In the rows, zero is written as 128.
Known rows, with every step that occurs:
T -> A: [130 117 136 148 130 135 137 153 153 107 115 129 151 104 122 114 122 131
 134 139 148 108 129 123 130 158 113 175 133  99 129 133 124 149 112 108
 114 133 135 102 148]
Q -> K: [105 125 126 139 148  91 135 134 152 138 183 158 160 116 172  98 139 134
 108 148 117 113 129 142 111 127 116 123 110 140 121 110 109 115 153 129
 147 144  99  70 131]
T -> A -> Q: [124 114 158 141 132 119 104 132 111  94 140 128 158  95 133  95 105 121
 159 100 123 135 160 148 176 190 138 175 131 111 113  88  96 190 102 125
  93 111 124 122 167]
P -> X -> J -> K -> F: [160 117 150 134 117 118  84 115 145 102  51 134 122  84  59 122 152  43
 128 123 161  73 133 168 109 110 129  96 120 113  85 147 149  43  63 126
 150 173  93 167 140]
Q -> K -> R: [142 103 145 114  88 100  93 110 134 107 171 163 133 116 150 102 128 147
 121 138 150 137  94 116  92 101 126 126 126 137 152 111 138 124 141 102
 157 167  98 128 171]
T -> A -> Q -> X -> P: [ 97  87  99 128 176 116 113 131 118 163 108 159 170 161 124  63  96 145
 163 102 156 141 128 143 136 144 125 174  86  75  66  82 100 183 104 115
 115 175 123  94 167]
A -> Q -> X -> J: [115  86 128 127 141 117 148 139 128 161 104 180 156 106 104  35 150  84
  85  96 147 142 182 177 139 150 136 133 104  91  74  78 122 163  83 152
 105 133 128 148 180]
T -> A -> Q -> K -> F: [130 101 182 130 155  93  66 133 128 100 150 121 180 100 120  88 115  81
 142 101 126 107 151 168 149 146 102 119 116 119 109 122 113 114  99 119
 131 149  99 101 138]
X -> J -> K -> P: [111 133 106 156 131 106 137 128 153 123 120 194 117 101 123  93 162 106
  73 158 153  95 113 108 106 140 186 150 150  92 103 105 129  68 127 169
 169 140 129 109 205]
W -> M: [124 153 115 113 115 119 197 126 149 133 140 163 148 126 140 103 149 165
 124 172 129 103 126 130 132 145 133 109 132 120 138  87 123 195 172 142
 131  92  91 100 137]
A -> T: [136 115 148 148 152 162 109 126 114  93 145 151 154 112 134 137 162 114
 145  89 141 129 100 133 172 140 101 128 130 143  96  93  80 150 122 116
 120 119 141 156 127]
R -> K -> F: [124  96 182 117 144 131  85 101 123 136 118  88 130 129  68 129 115  44
 140 117 131 129 118 148 109  93  87 106 139 117 122 167 129  49 101 112
 150 185 137 133 100]
N -> A: [143 148 121  98 138  94 155 127  73 114 172 141 120 181 120 113 115  98
 116 134  64 159 131 150 128  90 127 102 130 160  92 106 140 113 126 131
 153 112 160 150  96]
K -> P -> X: [167 155  93 171 140  93 114 148 161 104 117 125 131  71 133 182 122 124
 111 146 168  93  74 134 119 176 171 141 146 124 100 128 135 110 189 105
 139 130 109 103 111]
J -> K -> N: [136 108 140 110  91  82 148 109 138 100 120 161 110 125 133 107 190 140
 168 149 142  97 130 128 103  80  98 118 152 122 145 142  90  96  94 115
 141 147  46 138 157]
P -> X: [168 148 107 154 127 105 113 136 151 105  96 106 129  78 120 182 124 119
 140 133 158 100  98 155 121 155 140 125 124 137 101 129 131 125 154  89
 119 137  94 129  92]
X -> J -> K: [111 121 125 137 109 124 143 108 150 126  89 189 110  99 104  83 173  86
 106 149 142  93 148 137 101 111 150 132 121 105  96 107 127  73  69 157
 148 151 107 144 192]
R -> K: [ 93 111 150 132 145 127 134  97 132 151 152 119 115 126 114 126 124  83
 131 137 124 147 108 130  95 111 102 147 142 116 127 128 102  78 134 120
 140 171 146 106 123]
R -> K -> N -> A -> Q: [132 115 171  81 135  68 133  97  50  99 199 136 127 151 129  88 124  84
 163  96  68 175 167 178 148 112 107 118 143 148  98  79  76 143 110 119
 122 117 109 160 126]
K -> P: [123 136 109 148 146 110 128 143 139 126 154 147 132 123 143 129 125 137
  88 143 143 122 102 104 129 156 165 146 156 109 127 127 134 111 175 143
 151 119 145  93 154]
K -> N -> A -> Q -> X -> P: [119  92  94  88 173  79 133 120  80 158 140 165 146 196 123  61 114 144
 167  93 124 160 140 160 128  96 109 127  91 105  59  77  94 172 110 111
 129 160 102 127 142]
Q -> X: [113  93 116 134 129  99 157 143 148 168 131 162 163 154 127  74 144 137
 103 135 140 152 121 140 122 109 115 125 136 121 102 122 127 135 128 136
 137 155 130 115 106]
X -> P: [109 126  86 114 168 145 108 117 116 152  98 129 123 159 123 126  96 146
 160 113 150 122 115 122 112 116 133 146  78  90  92 110 126 140 125 108
 129 160 123 109 157]
A -> Q: [128 124 153 124 129 117  96 112  93 113 151 128 139 113 141 108 111 118
 152  93 107 149 159 146 171 172 150 137 129 135 112  83  99 175 116 140
 103 105 116 142 148]
N -> A -> Q -> X -> J: [123  92 128 111 146 100 161 143 101 154 128 185 152 134  99  25 145  71
  78  95 115 158 186 186 142 130 136 123 107 106  61  66 125 152  81 153
 119 122 146 161 160]
N -> A -> T: [149 130 141 125 163 134 132 128  69  83 178 161 151 151 128 124 153  92
 137  91  92 151 105 151 173 110 101 107 131 169  69  72  89 141 123 123
 145 106 167 175  99]
P -> X -> J -> K -> R: [171 110 137 126  55 118  94  95 142  88  77 175  93  80  95 117 152 105
 127 143 185 107  97 125  86 107 160 127 134 119 118 108 152  94  82 105
 152 178  87 189 201]
K -> N: [146 105 138 103 115 100 148 129 129 109 126 128 119 128 129 116 165 143
 156 125 145 114 147 137 114 100  85 115 138 115 155 151  98 140 117  98
 116 125  64 139 139]
K -> T -> A -> Q -> X -> J: [103  91 143 142 143 136 147 129 134 146  85 184 151  98  96  42 133  75
  96  90 160 155 182 178 142 157 130 150 107  72  67  87 129 165  68 128
  96 160 151 160 204]
W -> R -> K -> P -> X: [160 130 116 169 132  88 111 148 155  95 150 119 133  77 120 173 118  96
 101 161 169 116  67 139 101 173 154 154 154 142 106 125 138  61 190  82
 129 158 118  96  97]
J -> K -> R: [148 108 151 111  50 118  89  91 124  95 120 170 100 128 120 116 142 135
 145 149 156 133  79  95  96  84 150 128 155 141 145 116 140  97  92 119
 166 177 100 174 182]

Rows:
[ 92 114 146 156 124 143 145 115 162 125  74 195 135 105 102  81 138  90
 126 140 163 133 134 142 113 125 119 161 136  75  83 123 135 105  57 112
 125 204 148 143 203] => Q -> X -> J -> K -> T -> A
[110 133 151 151 132 162 122 116 141 103  97 140 127 108 117 134 104 109
 148 126 149 142 127 131 134 143 115 163 136  95 122 141 141 136  97  88
 105 175 163 138 172] => K -> T -> A
[100 115 152 150 153  83 114 135 138 112 193 157 186  87 175  73 121 129
 133 124 116 117 154 156 145 176 119 163 115 125 108  78  82 162 133 126
 125 128  93  66 161] => T -> A -> Q -> K
[129  93 138 102 116  41 156 121  91 135 173 197 155 172 131  41 156 116
 134 121  89 168 145 171 143  89 111 106 154 144  73  83  87 140  95 143
 145 141  96 149 119] => J -> K -> N -> A -> Q -> X
[111  83 132 140 141 118 154 152 139 150  98 178 169  94  98  27 147  89
  88 100 155 135 186 177 141 165 127 160 105  79  77  82 117 172  75 137
  99 135 133 136 193] => T -> A -> Q -> X -> J
[ 99  94 137 145 114 103 151 128 154 134  94 212 151  95 103  34 169  90
 107 139 149 110 158 152 120 138 140 157 131  90  73  81 107 110  51 160
 133 163 109 129 202] => T -> A -> Q -> X -> J -> K
[ 97  98 152 147 123 100 125 115 130 136 126 194 163 129 129  57 129 116
 141 118 138 169 134 153 153 135 127 148 153 108  73  92 103 147  82 130
 122 182 128 135 162] => J -> K -> T -> A -> Q -> X
[115  85 137 143 134  91 138 150 131 144 140 165 187 127 131  49 126 131
 124 110 136 153 143 154 163 158 119 158 141 109  90  92 102 182 107 133
 108 142 124 109 138] => T -> A -> Q -> X
[ 94 119 188 145 146 141  96  87 104 101 140 135 135  98 125 111  88  80
 171  93 125 170 148 153 159 176 125 171 144 103 101  93  94 155  95 101
  88 167 150 141 180] => R -> K -> T -> A -> Q
[158 130 106 147 134 132 138 143 156 118  66 133 122  56  94 131 144  75
  97 118 172  89 149 178 108 162 146 129  95 102  88 111 147 125 112 107
 107 130 110 151 153] => P -> X -> J
[112 135 140 117 158  56 127 121  88 118 230 168 165 135 175  75 122 110
 119 118  62 148 156 173 142 134 131 114 113 164  87  58  90 142 143 140
 146 118 109  97 127] => N -> A -> Q -> K
[160 159  93 178 123  80 110 132 168 100 112 150 123  70 132 177 138 122
 115 170 162  83  67 126 106 156 183 141 158 130  91 122 129  76 169 118
 160 149  94 102 125] => J -> K -> P -> X
[109 105 192 141 122 139  90 107  96  79 154 133 142 105 120 107  89  82
 160 101 128 177 150 157 164 184 122 175 139 127 108  91 111 140  98  83
  71 168 149 145 173] => W -> R -> K -> T -> A -> Q
[136 134 113 155 107 107 135 114 165 112  66 176 111  66 101 120 169  81
 116 154 160  74 128 154  97 132 155 131 123 114  81 103 128  72  82 136
 140 157  89 148 168] => P -> X -> J -> K
[117  79 152  97 139  53 158 114  84 151 188 170 155 171 123  42 139  99
 129 111  91 191 151 178 135  95  94 114 155 135  83  86  81 140 114 128
 137 149 114 138 106] => R -> K -> N -> A -> Q -> X
[150 124 156  81 130  72 129 112  47  89 187 137 128 153 135  88 127 106
 159  91  69 163 175 173 168 119 116 109 140 153 102  81  90 169 107 124
 116  93 102 169 131] => K -> N -> A -> Q
[140  93 166 123  89  94  75 119 122  91 179 162 154  97 154  79 117 140
 143 121 151 140 117 127 124 145 133 155 129 128 137  85 116 165 123  96
 135 155  92 127 197] => T -> A -> Q -> K -> R
[105 118 101 157 135  89 151 138 163 147 123 217 133 113 124  67 167 110
  61 164 159 108 110 116 102 130 175 147 155  90  87 101 130  71 125 174
 176 153 132 103 195] => Q -> X -> J -> K -> P
[151 147 108 189 157  60 107 154 167  91 157 143 170  42 159 145 118 127
 115 145 162  83  91 153 130 211 168 166 140 120  91  94 106 134 186  98
 133 132  87  61 136] => T -> A -> Q -> K -> P -> X
[132  85 168 120 122 107  86 113 124 130  79 164 147 119  71  57 155  49
 123 110 143 107 158 171 137 103 123  97 126 107  76 121 133  71  40 154
 149 169 102 167 159] => A -> Q -> X -> J -> K -> F
[127  93 156 118 132  61 138 131 136  98 180 153 162  95 167  72 163 146
 163 120 132 104 166 162 129 140  79 140 127 111 142 111  60 167 122  98
 110 127  32  90 167] => T -> A -> Q -> K -> N
[106 114 115 156 135  86 136 129 145 137 133 215 141 105 129  56 158 107
  71 144 147 118 123 126 126 151 186 154 157  95  78  81 113  96 116 181
 160 145 124 111 204] => A -> Q -> X -> J -> K -> P
[100 139 157 158 118 151 122 104 149  97  94 168 119 108 116 129 121 105
 157 142 150 129 117 122 123 129 122 163 148  97 108 133 131 102  78 102
 127 193 145 140 184] => J -> K -> T -> A
[ 86 125 153 142 119 139 122  72 121 134  86 208 107 119 110  88 144  67
 127 112 140 164 154 159 131 105 145 112 132 105  71  91 130 100  57 135
 124 201 137 186 201] => A -> Q -> X -> J -> K -> T
[153 154  91 182 154  64 116 150 175 109 152 143 150  62 158 161 133 128
  98 158 160  87  76 142 102 174 164 139 139 129 100 117 124  97 207 104
 154 140  91  71 115] => Q -> K -> P -> X
[146 126 128  79 138  47 172 129  90 108 207 162 134 169 147  89 152 118
 127 142  69 138 147 167 104  66  82  89 127 157 114 113 105 115 136 110
 158 122  91 124 105] => Q -> K -> N -> A
[117 155 141 156 116 150 114  72 143 110  58 183  82  87 100 150 141  64
 137 132 156 126 128 154 107 108 154 110 128 110  80 115 146  72  74 106
 128 204 128 188 184] => P -> X -> J -> K -> T
[113 128 171 144 134 142  89 105 102  92 127 138 138  96 130 112  92 103
 166  87 125 162 158 150 179 181 141 164 135 107 105  94 108 182  89 105
  83 145 144 149 183] => K -> T -> A -> Q
[128  81 144 109  99  73 158 113 134 123 110 194 127 108 116  45 202 112
 141 124 152 110 174 161 115  96 102 115 138  96 110 106  80 121  61 135
 126 146  41 153 190] => A -> Q -> X -> J -> K -> N
[131 106 177 120 152  92  60 122 115 112 155 121 169 114 123  96 119  79
 138  95 115 116 152 171 149 130 109  93 112 138 109 125 116 105 109 130
 140 147  95 113 126] => A -> Q -> K -> F
